Known rows, with every step that occurs
dagan-viro-povi-gabet-duret: -367, -207, 169, 4, 55, 61, 21, -18, 220, 112, 290, -28, 63, 197, 297, -235, -48, 124, -364, 167, -167, -127, -73, -60, -90, 51, 249, -199, -45, -8
giguz-sute-povi: -286, 60, 147, -167, 37, -87, 129, 124, 185, 149, -151, -93, 135, 195, -230, 5, -266, -71, 80, -190, -181, -173, -24, 274, -216, -29, -159, 129, -117, -211
giguz-sute-duret-viro-kited: -17, -191, 197, 154, 376, -136, 458, 195, 63, 120, 18, 201, -81, 51, 30, -42, -60, 147, -282, -24, -256, -108, 188, -120, -267, -231, 108, -184, 282, -45
sute-povi-gabet-duret-viro-kited: -310, -336, 220, 234, 154, -14, 296, 86, 237, 169, 112, 197, -97, 96, 181, -154, -13, 88, -219, 145, -293, -139, 20, -244, -335, -172, 162, -336, 234, 100
povi-gabet: 190, -143, 111, -104, -78, -109, 162, 35, 156, 110, 120, -73, 60, -40, 209, -453, -47, 162, 31, 255, 320, -45, -68, -59, -41, -77, 131, 111, -73, -261
viro-duret: 310, -94, 150, -307, 310, -180, 390, 50, -295, 99, 154, 213, 88, 131, -71, -107, -199, 231, -270, 327, 224, 11, -449, 29, 148, -75, 126, 52, 64, -191
povi-gabet-duret-viro: -288, -247, 261, -20, 21, 86, 22, -82, 57, 125, 172, 105, -80, 150, 155, -223, 2, 96, -174, 118, -308, -116, 201, -55, -19, -205, 53, -357, 156, -306
duret-sute-giguz: 405, -51, 3, -181, -153, -148, 225, 131, 61, 191, -43, -84, -120, 156, 90, -7, 127, 69, -143, 314, 316, 21, 146, 155, 47, -77, -302, 391, 89, -164
tuza-viro-giguz-sute-duret-gabet: 416, 32, -123, -9, -92, -95, 318, -31, -166, 34, 147, -178, 390, 67, -253, -180, -47, 220, 21, 116, -82, -174, 328, 81, -4, 168, -11, 54, -215, -139
sute-povi-gabet-duret-viro: -468, -250, 265, -18, -41, 107, -8, -111, 133, 157, 167, 59, -28, 175, 143, -168, -15, 33, -167, 70, -360, -190, 187, 12, -58, -181, 36, -347, 126, -252
tuza-viro-kited-gabet-povi: -126, 3, 45, 228, -202, -128, 229, 127, -291, 159, 150, 281, 71, 63, 34, -58, 58, 35, 32, 121, -193, -109, -145, -234, -85, -79, 74, -256, 209, -10
giguz-sute-duret: 86, 106, 17, -232, 401, -197, 225, 149, -10, 127, -76, -39, 280, 110, -1, 21, -176, 179, -241, -117, -69, -85, 320, 341, 48, -15, 4, 186, -91, -278
povi-gabet-duret-sute-giguz: 255, -124, -41, -132, -148, -67, 90, 88, 239, 222, 71, -139, -100, 220, 313, -44, 121, 104, -200, 385, 181, -29, 242, 146, 89, 14, -222, 278, -25, -47
dagan-viro-duret-sute-giguz: 411, -141, -20, -195, -35, -88, 286, 27, -29, 131, 110, -80, -164, 176, 125, 52, 126, 115, -292, 280, 304, -89, -15, 272, 83, -100, -138, 346, 165, -135
duret-viro-giguz: 227, -70, 180, -64, 206, -113, 291, 133, -348, 13, 201, -98, -87, 39, -24, -55, 276, 159, -378, 116, -95, 90, -112, -226, -295, -31, 97, -30, 205, -268
tuza-viro-duret: 213, -138, 39, -53, 216, -131, 410, -179, -519, -1, 143, 182, 10, 158, -115, -56, -29, 272, -303, 400, 78, -117, -254, 137, 259, -62, 100, -5, 193, -25
dagan-viro-giguz-sute-duret: 158, 75, -55, -151, 496, -137, 246, 150, -103, 42, 64, -213, 220, 76, 84, 84, 38, 208, -422, -182, -124, -102, 254, 332, -155, 59, 162, 194, -9, -238
gabet-povi: -429, 77, 7, -46, -388, -102, 114, 82, -234, 171, 33, 170, 339, 5, 29, -142, 1, 53, -129, 124, -42, -81, -242, -77, -125, -159, 37, -27, 109, -253
dagan-viro: 38, -206, 92, -12, 84, 97, 162, -90, -211, -40, 23, -4, -50, -128, -59, -177, 206, 102, -142, -101, 183, -45, -208, 243, -357, -217, 214, -11, 401, -366
viro-povi-gabet-duret-sute-giguz: 123, -98, 48, -124, -183, -103, 154, 103, 259, 207, 137, -146, -121, 290, 273, -17, 63, 72, -321, 335, 108, -99, 188, 57, 104, 29, -203, 263, -53, 17
viro-povi: -215, 53, 417, -160, -30, -252, 417, 147, -92, 68, 144, 104, 12, 209, -232, -123, -196, 18, -393, 41, 44, -74, -333, -287, -66, -54, 15, 47, 18, -80
sute-povi-gabet: -186, -125, 122, -105, -202, -81, 107, -32, 287, 167, 114, -160, 180, 19, 165, -360, -93, 18, 59, 153, 231, -193, -90, 78, -128, -36, 107, 142, -139, -164
duret-viro: -76, -138, 341, -103, -6, -32, 216, -31, -195, 67, 11, 164, -117, 54, -167, -170, 16, 50, -102, 13, -108, -52, 85, -43, -62, -323, -75, -197, 307, -445
kited-viro-povi-gabet-duret: -327, -173, 214, -93, 47, 30, -5, 1, 163, 210, 279, 96, 95, 255, 234, -277, -126, 128, -374, 205, -244, -180, 77, -152, 29, 85, 127, -257, -175, 45
tuza-viro-giguz-sute: 356, 65, -14, 51, 343, -119, 260, 195, -219, -64, -25, -194, -195, 157, -140, 22, 26, 233, -176, -49, -342, -2, 179, 70, -164, 78, -106, 121, -21, -159
giguz-sute-povi-gabet-duret: -347, -146, 53, -59, 73, 58, -100, 36, 369, 199, 102, -85, 146, 231, 285, -175, -156, 99, -91, 148, -268, -125, 96, 119, -77, 111, 77, -132, -214, -35
viro-giguz-sute-povi-gabet: -71, -61, 74, -83, -50, -89, 117, 91, 338, 117, 144, -314, 72, 89, 168, -259, -120, 55, 14, 16, 6, -205, -2, 86, -198, 38, 95, 183, -264, -159
dagan-viro-povi-gabet: -179, -170, 269, 0, -148, -67, 261, -33, 183, 8, 333, -148, -68, 33, 132, -375, -54, 79, -264, 10, 173, -245, -203, -114, -149, -110, 287, 53, 2, -148
viro-duret-sute-povi-gabet: -154, -140, 123, -150, -434, -77, 256, -53, 377, 162, 188, -136, 156, 246, 194, -320, -137, 60, -49, 336, 223, -285, -191, 174, 6, -47, 67, 133, -200, -177
tuza-viro-dagan: 262, -266, 276, -34, 186, -361, 163, 48, -581, -201, 57, 48, -221, -35, 15, -268, 229, -6, -155, 439, 260, 99, -68, 92, 127, -110, -177, 149, 102, -233
kited-gabet-duret-viro-giguz: 254, -91, 182, -49, 338, -54, 169, 162, -293, 70, 279, -47, -136, 153, 86, 9, 263, 142, -345, 128, -283, 114, -33, -262, -231, 89, 119, -213, 163, -182
dagan-viro-giguz: 317, -111, 12, -13, 256, -29, 254, 97, -349, -67, 214, -207, -49, -77, 64, -60, 406, 185, -411, 36, 115, 88, -309, -21, -502, 40, 291, 96, 281, -223
tuza-viro-duret-gabet-povi: -221, 10, -115, 63, -592, -45, 242, -135, -370, 108, 250, 143, 459, 52, -149, -200, -73, 139, -26, 294, -111, -270, -240, -102, 46, -52, 85, -143, -11, -109

Rows
500, -139, 324, 44, 423, -180, 387, 219, -102, 167, 152, 309, -224, 102, -19, -52, -26, 31, 76, 10, -59, 47, 52, -243, -78, -67, 76, -301, 248, -126 | sute-duret-viro-kited-gabet
466, -180, 24, -130, -167, 11, 366, -136, -234, 23, 290, 41, 252, -1, -293, -315, -133, 189, 83, 230, 199, -143, -297, 13, -61, -16, 171, -78, -9, -241 | dagan-viro-duret-gabet
671, -112, 273, 22, 388, -218, 392, 321, -92, 164, 76, 314, -241, 75, -42, -118, -59, 56, 200, 126, 107, 172, -156, -321, -127, 11, 42, -209, 171, -73 | viro-kited-gabet
-369, 19, 136, -99, 148, -26, 75, 133, 126, 136, 8, -198, 73, 273, -102, 111, -117, -38, -140, -182, -459, -188, 53, 185, -295, 58, -82, -2, -98, -133 | gabet-duret-viro-giguz-sute-povi
-170, 33, -63, -61, -564, -83, 226, -8, -255, 164, 257, 157, 501, 44, -134, -216, -151, 114, -13, 258, -47, -197, -333, -152, -15, -60, 101, -113, -71, -196 | viro-duret-gabet-povi
467, 59, -73, -146, -52, -125, 309, 71, -57, 92, 148, -160, 434, 50, -223, -199, -130, 197, 56, 86, -5, -104, 230, 32, -61, 163, 17, 80, -271, -215 | viro-giguz-sute-duret-gabet
258, -95, -32, -159, -97, -75, 110, 122, 129, 218, -3, -68, -84, 236, 204, 35, 127, 90, -215, 353, 139, 23, 201, 162, 76, 5, -282, 269, 49, -60 | gabet-duret-sute-giguz
-118, -192, 48, -61, 94, 28, -47, 22, 209, 176, 139, 19, 137, 145, 350, -285, -42, 187, -149, 331, -76, 11, 23, -28, -12, 77, 139, -152, -97, -80 | povi-gabet-duret
296, 42, 142, -95, 373, -103, 248, 283, -78, -13, 47, -157, -233, 166, -138, 13, -62, 161, -172, -184, -412, 11, 141, -22, -236, -45, -84, 32, -16, -360 | duret-viro-giguz-sute
458, -98, 40, -292, -56, -111, 266, 60, -84, 227, 103, 51, -114, 238, 56, 20, 46, 107, -301, 336, 233, -135, 141, 189, 197, -67, -250, 285, 37, -91 | kited-viro-duret-sute-giguz
-167, -16, 155, 121, -189, -119, 219, 192, -199, 198, 178, 321, 54, 71, 47, -64, -5, -14, 24, 31, -242, -95, -156, -297, -141, -158, 88, -323, 217, -153 | duret-viro-kited-gabet-povi
-206, -99, 170, -100, -543, -32, 276, 70, 408, 123, 148, 22, 54, 554, 190, -214, -69, 154, -327, 515, -61, -139, -87, 37, 91, -11, -110, -104, -152, -181 | viro-povi-gabet-duret-sute
-257, 36, 165, -126, 98, -76, 162, 133, 82, 111, -16, -195, 46, 204, -173, 81, -122, -59, -86, -220, -334, -187, 9, 173, -322, 6, -106, 86, -73, -208 | duret-viro-giguz-sute-povi
-359, -168, 136, 70, 3, 0, 54, -58, 125, 108, 245, -2, 48, 244, 271, -216, -43, 163, -352, 297, -231, -142, 47, -107, 53, 95, 150, -201, -95, 111 | tuza-viro-povi-gabet-duret
-301, 90, -126, -27, -574, -78, 164, -23, -190, 190, 176, 70, 652, 0, -53, -197, -50, 83, -24, 149, -54, -229, -42, -47, -56, -29, 86, -55, -79, -196 | sute-duret-gabet-povi
-336, -60, 377, -42, -28, -85, 374, 16, -143, -29, 215, 9, -86, 107, -202, -104, -31, 7, -467, -164, 18, -179, -365, -99, -259, -142, 182, -15, 221, -143 | dagan-viro-povi
168, -217, 151, 91, 428, 39, 82, 158, 15, 168, 152, 246, -109, 173, 199, -38, 39, 114, -78, 134, -221, 101, -72, -122, -159, 103, 166, -412, 171, 25 | dagan-viro-kited-gabet-duret
-200, -166, 70, -33, -457, -54, 264, -152, 278, 114, 185, -158, 107, 257, 163, -297, -60, 86, -77, 375, 157, -349, -91, 223, 68, -46, 42, 103, -137, -98 | tuza-viro-duret-sute-povi-gabet
-71, -88, 118, -125, -46, -27, 74, 52, 260, 171, 176, -224, 71, 104, 119, -298, -117, 38, -34, -40, -75, -320, 129, 92, -171, 44, 58, 98, -286, -135 | kited-viro-giguz-sute-povi-gabet
-272, -116, 341, -79, -131, -150, 296, -16, 192, 83, 352, -94, 7, 124, 142, -318, -143, 72, -347, 45, 21, -300, 39, -169, 38, -136, 199, -2, -69, -161 | sute-duret-viro-povi-gabet
-222, -136, 389, -50, -191, -129, 292, -4, 189, 65, 340, -68, -108, 121, 82, -370, -147, 57, -245, 66, 19, -241, -64, -256, -11, -167, 141, -44, -49, -194 | duret-viro-povi-gabet
-136, -367, 457, -184, 159, -249, -30, 102, -145, -47, 235, 21, -194, 84, 223, -268, 68, -135, -195, 269, -21, -2, -32, 23, 15, -177, -74, -76, -40, -367 | sute-povi-gabet-duret-viro-dagan
423, 102, 61, -134, 399, -170, 251, 345, -59, 3, -15, -178, -135, 143, -117, -2, -83, 194, -149, -98, -242, 82, 27, -11, -245, 65, -74, 158, -101, -281 | viro-giguz-sute
-244, -124, 118, 22, -591, -3, 282, -34, 304, 72, 148, 18, 13, 561, 168, -202, 5, 176, -344, 548, -116, -201, 29, 89, 152, -7, -129, -133, -88, -85 | tuza-viro-povi-gabet-duret-sute
-192, 144, -155, -8, -431, -98, 175, 87, -177, 150, 214, -58, 579, 51, -47, -121, -45, 125, -88, 63, -219, -224, 18, -58, -135, 54, 97, -19, -167, -178 | viro-giguz-sute-duret-gabet-povi
-518, -43, 133, -158, -475, -10, 156, 4, 301, 210, -66, 0, 280, 450, -23, -20, -75, -56, -126, 275, -69, -193, -158, 294, -130, 8, -194, -20, -78, -132 | gabet-duret-sute-povi
-221, -24, -87, -10, -546, 5, 208, -88, -284, 112, 286, 109, 456, -1, -99, -210, -66, 102, -46, 158, -59, -254, -341, -58, -96, -104, 191, -146, 27, -222 | dagan-viro-duret-gabet-povi
-59, -74, 102, -155, -452, -11, 244, 97, 239, 130, -36, 128, 101, 509, 84, -131, 1, 165, -236, 532, -38, 1, -76, 156, 40, -37, -207, -121, -25, -258 | gabet-duret-sute
-365, -7, 174, -186, -540, -75, 274, 20, 243, 179, -102, -10, 234, 372, -138, -78, -69, -70, -49, 219, 99, -192, -200, 292, -144, -60, -213, 109, -40, -228 | duret-sute-povi
-129, -343, 213, 239, 224, -25, 320, 115, 165, 136, 112, 240, -152, 67, 199, -186, 16, 155, -234, 197, -252, -46, 37, -303, -291, -194, 167, -344, 275, 47 | povi-gabet-duret-viro-kited
-242, 70, -56, 1, -664, -56, 157, 8, -188, 159, 142, 106, 500, -9, -139, -271, -62, 61, 104, 184, -43, -163, -192, -172, -128, -65, 18, -95, -57, -234 | duret-gabet-povi
162, -144, 120, -207, -361, -30, 489, -25, 11, 16, 133, 106, -10, 412, -28, -101, -2, 195, -335, 422, 185, -148, -396, 302, 57, -185, -4, 11, 145, -366 | dagan-viro-duret-sute
34, -330, 466, -221, 267, -271, 11, 161, -321, -78, 167, 133, -232, 73, 144, -227, 98, -83, -237, 298, -20, 128, -35, -35, 33, -208, -130, -110, 68, -420 | gabet-duret-viro-dagan
-339, -83, 170, -52, -341, -43, 241, 94, 347, 233, -9, 83, 143, 472, 16, 8, -81, -71, -55, 261, -119, -171, -162, 168, -160, 44, -143, -128, -42, -22 | viro-kited-gabet-duret-sute-povi
-164, -117, 219, 100, -216, -142, 315, -87, 56, -1, 275, -107, -66, 108, 88, -372, -55, 131, -248, 201, 84, -259, -40, -169, 70, -44, 139, 57, -48, 13 | tuza-viro-povi-gabet
-127, -302, 227, 211, 272, -41, 345, 151, 56, 135, 46, 312, -133, 84, 94, -108, 20, 144, -261, 171, -282, -4, 5, -293, -315, -195, 119, -364, 346, 40 | gabet-duret-viro-kited
-261, -131, 13, -42, 151, 40, -80, 80, 319, 174, 186, -172, 145, 227, 345, -135, -73, 123, -201, 163, -291, -91, 56, 52, -147, 181, 128, -100, -228, 1 | viro-giguz-sute-povi-gabet-duret
-443, -208, 254, -27, 34, 109, -21, -66, 197, 141, 140, 11, -87, 227, 99, -134, -105, 32, -131, -46, -497, -229, 296, 64, -59, -180, -9, -330, 56, -278 | giguz-sute-povi-gabet-duret-viro
35, -370, 445, -183, 229, -262, -2, 128, -211, -82, 237, 62, -241, 56, 249, -313, 85, -70, -214, 316, 8, 83, -8, -39, 45, -200, -70, -95, 3, -417 | povi-gabet-duret-viro-dagan
-164, 59, 143, -186, 126, -60, 123, 144, 23, 170, -20, -132, 119, 217, -204, 24, -134, -45, -110, -211, -298, -233, 63, 185, -291, 77, -130, 93, -172, -133 | kited-viro-giguz-sute-povi
465, -80, 4, -253, -53, -171, 306, 98, -8, 183, 70, -45, -114, 220, 104, 51, 49, 119, -255, 387, 311, -32, 2, 175, 163, -60, -222, 374, 67, -94 | viro-duret-sute-giguz
-281, -196, 280, -64, 102, 64, 45, -55, -95, 127, 78, 188, -67, 176, 9, -99, 15, 82, -210, 87, -356, -41, 164, -23, -46, -218, -33, -371, 250, -312 | gabet-duret-viro
107, -238, 34, 383, 157, -126, 493, 27, -209, 9, -73, 226, -122, -17, -27, -141, 149, 224, -174, 316, -13, -19, -19, -171, -235, -109, 73, -107, 368, 234 | tuza-viro-kited
-102, -86, 295, -93, -163, -182, 300, 65, 213, 77, 284, -85, 0, 96, 112, -389, -175, 93, -216, 157, 188, -168, -172, -244, -17, -54, 165, 99, -140, -107 | viro-povi-gabet
76, -110, 138, -33, 271, -37, 172, 127, -279, 45, 246, -77, -55, 123, 111, -16, 270, 180, -458, 171, -264, 90, -56, -217, -269, 43, 123, -146, 163, -177 | gabet-duret-viro-giguz
346, 21, 29, -47, 409, -43, 217, 251, -78, -65, 49, -244, -193, 79, -88, 11, 32, 179, -193, -235, -262, 7, 9, 123, -367, 2, 51, 114, 34, -319 | dagan-viro-giguz-sute
-225, 30, 85, -95, 129, -33, 151, 120, 74, 73, -13, -255, 67, 150, -158, 74, -57, -37, -94, -248, -232, -175, -97, 269, -412, 41, -1, 148, -40, -176 | dagan-viro-giguz-sute-povi
